Each row comes from the steps of one walk. Every step used is in the known rows, and no mark comes twice. Write the walk behind each row, first mark first.
Known rows
lilez-rurit-vetab: 56  -11  66  -1  21  -9  4  11  -1  17  -8  13  -12  30  -14  -6  -11  -42  19  3  12  10  -19  14
zolus-vetab-lopu-lilez: -7  -12  30  -6  18  -11  7  19  -5  8  13  15  -18  -1  -11  6  -28  -36  23  0  -5  12  -11  30
rurit-vetab: 22  -11  60  -3  21  -2  3  6  -2  17  2  11  -6  24  -20  -10  -8  -47  23  3  5  7  -14  15
zolus-vetab: 22  -10  43  -3  19  -6  2  19  -1  15  7  13  -6  12  -20  0  -25  -33  24  1  -39  8  -14  8
lopu-lilez: 14  -8  4  -4  23  -8  5  14  -4  13  9  7  -13  11  -16  1  -15  -33  26  3  21  12  -10  10
vetab-talaf: 15  -3  24  2  23  -4  -3  11  -2  -19  4  18  2  21  -10  0  -15  -35  22  4  -11  14  1  15
talaf-lilez-dareta-vetab: 26  -14  51  14  25  -22  13  38  -5  30  -46  11  -12  0  -20  0  -34  -6  16  4  -2  21  -10  5
talaf-lilez-zolus-vetab-dareta: 45  -22  23  13  20  -6  11  37  -3  10  -31  28  -18  19  -23  11  -36  -35  15  10  -58  1  -19  17
zolus-vetab-dareta: 17  -21  23  1  20  8  6  19  -3  3  -15  20  -3  14  -22  2  -22  -34  22  5  -40  7  -19  15
zolus-vetab-talaf: 19  -6  59  0  19  -5  -4  16  -1  -15  6  18  -7  16  -13  4  -25  -33  21  5  -37  11  -4  8
zolus-vetab-talaf-lilez-dareta: 21  -8  74  9  19  -5  7  33  -4  -6  -47  15  -22  0  -14  7  -40  -19  16  10  -20  15  1  1
talaf-lilez: 16  -4  -2  17  25  -5  10  27  -4  19  -21  17  -7  7  -21  -2  -25  -30  24  8  -15  11  -8  5
lerigo-vetab: 24  -12  -43  4  18  -16  3  23  -3  12  5  11  -5  22  -17  -10  -19  -44  24  -4  5  5  -14  13
vetab-dareta-lilez-lopu: 48  -20  -6  33  32  -14  5  15  -7  6  -29  4  -6  26  -13  -1  -3  -30  24  -5  10  11  -20  22
dareta-vetab-talaf: 19  -6  52  7  26  -22  -5  20  -1  -9  7  20  3  22  -13  0  -20  -19  18  0  -17  21  -5  13
rurit-vetab-talaf-lilez: 13  -3  65  16  22  -4  4  17  -2  -7  -22  19  -15  19  -18  -4  -18  -43  19  11  5  11  -2  5
talaf-lilez-rurit-vetab-lopu: 29  -9  50  20  23  -11  15  24  -3  16  -29  24  -20  13  -10  -3  -23  -43  14  8  10  13  -14  28
rurit-vetab-lopu-lilez-dareta: -1  -20  71  -11  17  -6  12  10  -6  11  -20  6  -22  3  -9  -3  -16  -40  19  2  57  14  -8  40
dareta-vetab-lopu: 0  -12  28  8  24  -26  5  22  -3  14  11  23  5  7  -12  -4  -22  -25  18  -4  -18  18  -12  39
lilez-talaf: 39  2  11  1  24  -7  6  14  -1  11  -5  22  -7  15  -13  3  -17  -18  24  1  -1  11  -17  16
vetab-talaf-lilez-lopu: 47  0  16  18  24  -8  1  28  -4  -10  -21  17  -15  19  -9  2  -24  -23  19  5  -6  13  -1  13
lilez-dareta: 27  -14  35  -6  19  -2  6  17  -5  13  -25  8  -3  7  -14  -3  -20  -24  21  3  7  13  -6  18
lerigo-vetab-dareta-lilez: 15  -26  -61  38  29  -22  8  23  -6  4  -27  7  -6  25  -19  -6  -7  -47  25  -5  22  8  -22  11
rurit-vetab-zolus: 6  -16  57  -6  24  -43  4  6  -3  17  11  13  0  9  -24  -5  -6  -49  20  5  1  9  -11  36
zolus-vetab-lopu: 0  -11  37  0  19  -8  5  19  -3  8  10  20  -4  5  -13  1  -27  -37  21  1  -38  10  -10  35
talaf-lilez-rurit: 51  -4  3  20  25  -12  11  32  -3  20  -30  20  -14  12  -15  2  -28  -26  18  8  -7  14  -13  2
lilez-zolus-vetab: 55  -13  54  -12  19  -18  1  22  -1  16  15  17  -11  27  -17  7  -29  -37  19  1  -55  3  -14  20
lopu-lilez-dareta-vetab: 24  -18  53  -7  22  -25  7  27  -6  24  -17  2  -15  4  -15  3  -25  -9  19  -2  33  22  -11  11
vetab-dareta-lilez: 12  -20  -8  33  33  -11  8  13  -5  4  -29  9  1  18  -18  0  -4  -38  26  1  5  13  -17  11

Which walk is each row?
24  -17  54  -11  19  -22  7  11  -4  11  19  17  -22  24  -9  2  -15  -55  18  1  23  4  -11  48 => rurit-vetab-lopu-lilez-zolus
10  -20  50  11  28  -61  12  40  -6  28  -37  13  -8  -15  -23  5  -33  -9  13  5  -7  22  -7  27 => talaf-lilez-dareta-vetab-zolus
33  -14  29  29  30  -14  9  18  -3  7  -34  16  -16  13  -17  11  -15  -19  24  -1  -9  12  -28  6 => zolus-vetab-dareta-lilez-talaf
48  -8  -30  17  20  -30  3  37  -3  -11  -10  24  -20  32  -12  3  -32  -44  15  3  -11  3  -3  14 => lerigo-vetab-talaf-lilez-zolus
25  -10  1  2  22  -17  9  20  -5  5  2  18  -16  9  -2  5  -21  -33  18  0  28  16  -11  34 => vetab-lopu-lilez-rurit
1  -13  -52  9  17  -17  7  24  -4  4  9  19  -3  15  -10  -9  -20  -48  21  -5  5  7  -11  39 => lerigo-vetab-lopu
35  -16  -59  38  28  -24  12  25  -5  3  -35  14  -15  23  -15  2  -8  -31  24  -7  35  8  -28  12 => lerigo-vetab-dareta-lilez-talaf
20  -8  -30  7  18  -16  -3  21  -3  -19  6  16  -5  28  -11  -7  -18  -43  21  -1  7  9  -3  13 => lerigo-vetab-talaf
-6  -13  23  4  24  -28  6  24  -5  15  13  16  -8  2  -11  2  -22  -23  20  -3  15  20  -12  35 => dareta-vetab-lopu-lilez
49  -23  31  33  30  -20  8  23  -3  8  -36  12  -15  21  -16  7  -17  -32  21  0  -15  14  -27  3 => zolus-vetab-dareta-lilez-rurit
52  -5  4  15  24  -6  7  30  -5  20  -20  13  -15  15  -15  -2  -23  -23  21  3  -9  9  -10  14 => talaf-lilez-lopu
12  0  15  19  25  -7  3  24  -3  -12  -20  22  -9  12  -15  2  -25  -31  21  11  -12  13  2  5 => vetab-talaf-lilez
10  0  -6  0  22  -12  10  16  -4  5  3  22  -18  1  -5  10  -20  -21  22  0  33  13  -13  37 => vetab-lopu-lilez-talaf
49  -3  68  13  22  -5  1  20  -3  -5  -23  14  -23  30  -11  -5  -17  -37  16  6  11  11  -5  15 => rurit-vetab-talaf-lilez-lopu
46  0  19  23  25  -15  5  29  -2  -11  -30  25  -16  17  -9  5  -29  -26  15  9  -6  17  -3  2 => vetab-talaf-lilez-rurit
46  -12  12  -11  22  -22  3  18  -3  14  15  11  -17  25  -14  7  -20  -37  22  1  6  5  -10  22 => lopu-lilez-zolus
53  -15  54  17  28  -41  2  19  -2  21  5  4  -16  26  -16  9  -22  -40  24  -3  -35  7  -18  11 => dareta-lilez-zolus-vetab
21  -9  92  9  20  -3  7  20  -4  -5  -50  13  -21  13  -14  -4  -23  -33  15  10  25  14  2  7 => rurit-vetab-talaf-lilez-dareta
23  -13  4  -6  21  -24  7  18  -5  6  20  19  -15  16  -6  9  -22  -42  19  0  6  7  -7  48 => vetab-lopu-lilez-zolus
50  -14  47  -15  18  -22  3  22  -3  16  18  11  -25  21  -17  12  -30  -36  21  1  -22  4  -15  15 => lopu-lilez-zolus-vetab
49  -25  33  -4  19  -6  4  23  -2  3  -6  24  -8  28  -19  8  -25  -39  17  5  -55  1  -19  26 => lilez-zolus-vetab-dareta
44  -24  1  28  31  -26  7  18  -5  6  -19  13  -4  33  -15  6  -8  -42  21  0  -11  6  -18  24 => vetab-dareta-lilez-zolus
49  -7  83  31  30  -31  0  6  -1  -9  -18  7  -19  35  -7  -1  -4  -44  19  0  34  18  -11  3 => dareta-lilez-rurit-vetab-talaf
28  -12  -8  35  33  -15  10  14  -4  4  -35  16  -8  17  -14  8  -6  -20  25  0  17  13  -24  13 => vetab-dareta-lilez-talaf
-10  -10  -5  -1  22  -10  8  14  -6  5  12  15  -11  2  -9  2  -18  -37  23  1  22  12  -7  36 => vetab-lopu-lilez
7  -16  31  2  29  -62  2  22  -3  20  17  17  9  0  -22  1  -17  -22  18  -1  -25  19  -12  36 => dareta-vetab-zolus
18  -24  -62  10  19  0  7  25  -5  -1  -17  18  -1  25  -19  -8  -15  -46  21  -1  4  4  -19  20 => lerigo-vetab-dareta
6  -18  54  1  21  -22  9  26  -5  16  -18  15  0  1  -8  -2  -28  -14  15  -4  0  21  -8  42 => lilez-dareta-vetab-lopu
8  -17  -45  0  22  -55  5  23  -4  11  14  14  -1  7  -21  -6  -16  -47  21  -3  -1  6  -11  34 => lerigo-vetab-zolus
43  -3  23  13  24  -21  3  28  -2  -12  -11  25  -13  25  -12  8  -30  -35  16  10  -28  9  1  17 => vetab-talaf-lilez-zolus
49  -10  70  20  27  -41  -3  16  -1  -10  4  11  -16  31  -10  12  -21  -39  21  -2  -33  10  -7  10 => dareta-lilez-zolus-vetab-talaf
15  -2  50  15  22  -8  2  28  -2  -8  -17  21  -17  7  -18  6  -35  -30  19  10  -38  13  -2  -3 => zolus-vetab-talaf-lilez
16  -22  40  3  22  11  7  9  -3  5  -20  19  -2  24  -21  -9  -5  -48  20  6  5  6  -19  22 => rurit-vetab-dareta
52  -3  44  21  26  -25  -1  35  -4  -1  -16  18  -15  20  -12  2  -28  -9  15  1  -13  20  -6  12 => dareta-vetab-talaf-lilez-lopu
48  -8  8  11  24  -21  8  29  -3  20  -10  20  -13  21  -18  5  -30  -35  18  9  -29  4  -9  16 => talaf-lilez-zolus
31  -17  62  -3  23  -20  5  26  -4  23  -22  8  -1  10  -16  -3  -25  -9  18  -1  0  20  -12  17 => lilez-dareta-vetab
10  -4  49  -3  19  -9  10  8  -4  10  1  20  -26  9  -8  4  -13  -34  21  0  52  11  -17  37 => rurit-vetab-lopu-lilez-talaf
29  -16  49  21  27  -44  6  19  -4  14  9  13  -15  18  -9  10  -23  -44  22  -5  -35  7  -15  37 => dareta-lilez-zolus-vetab-lopu
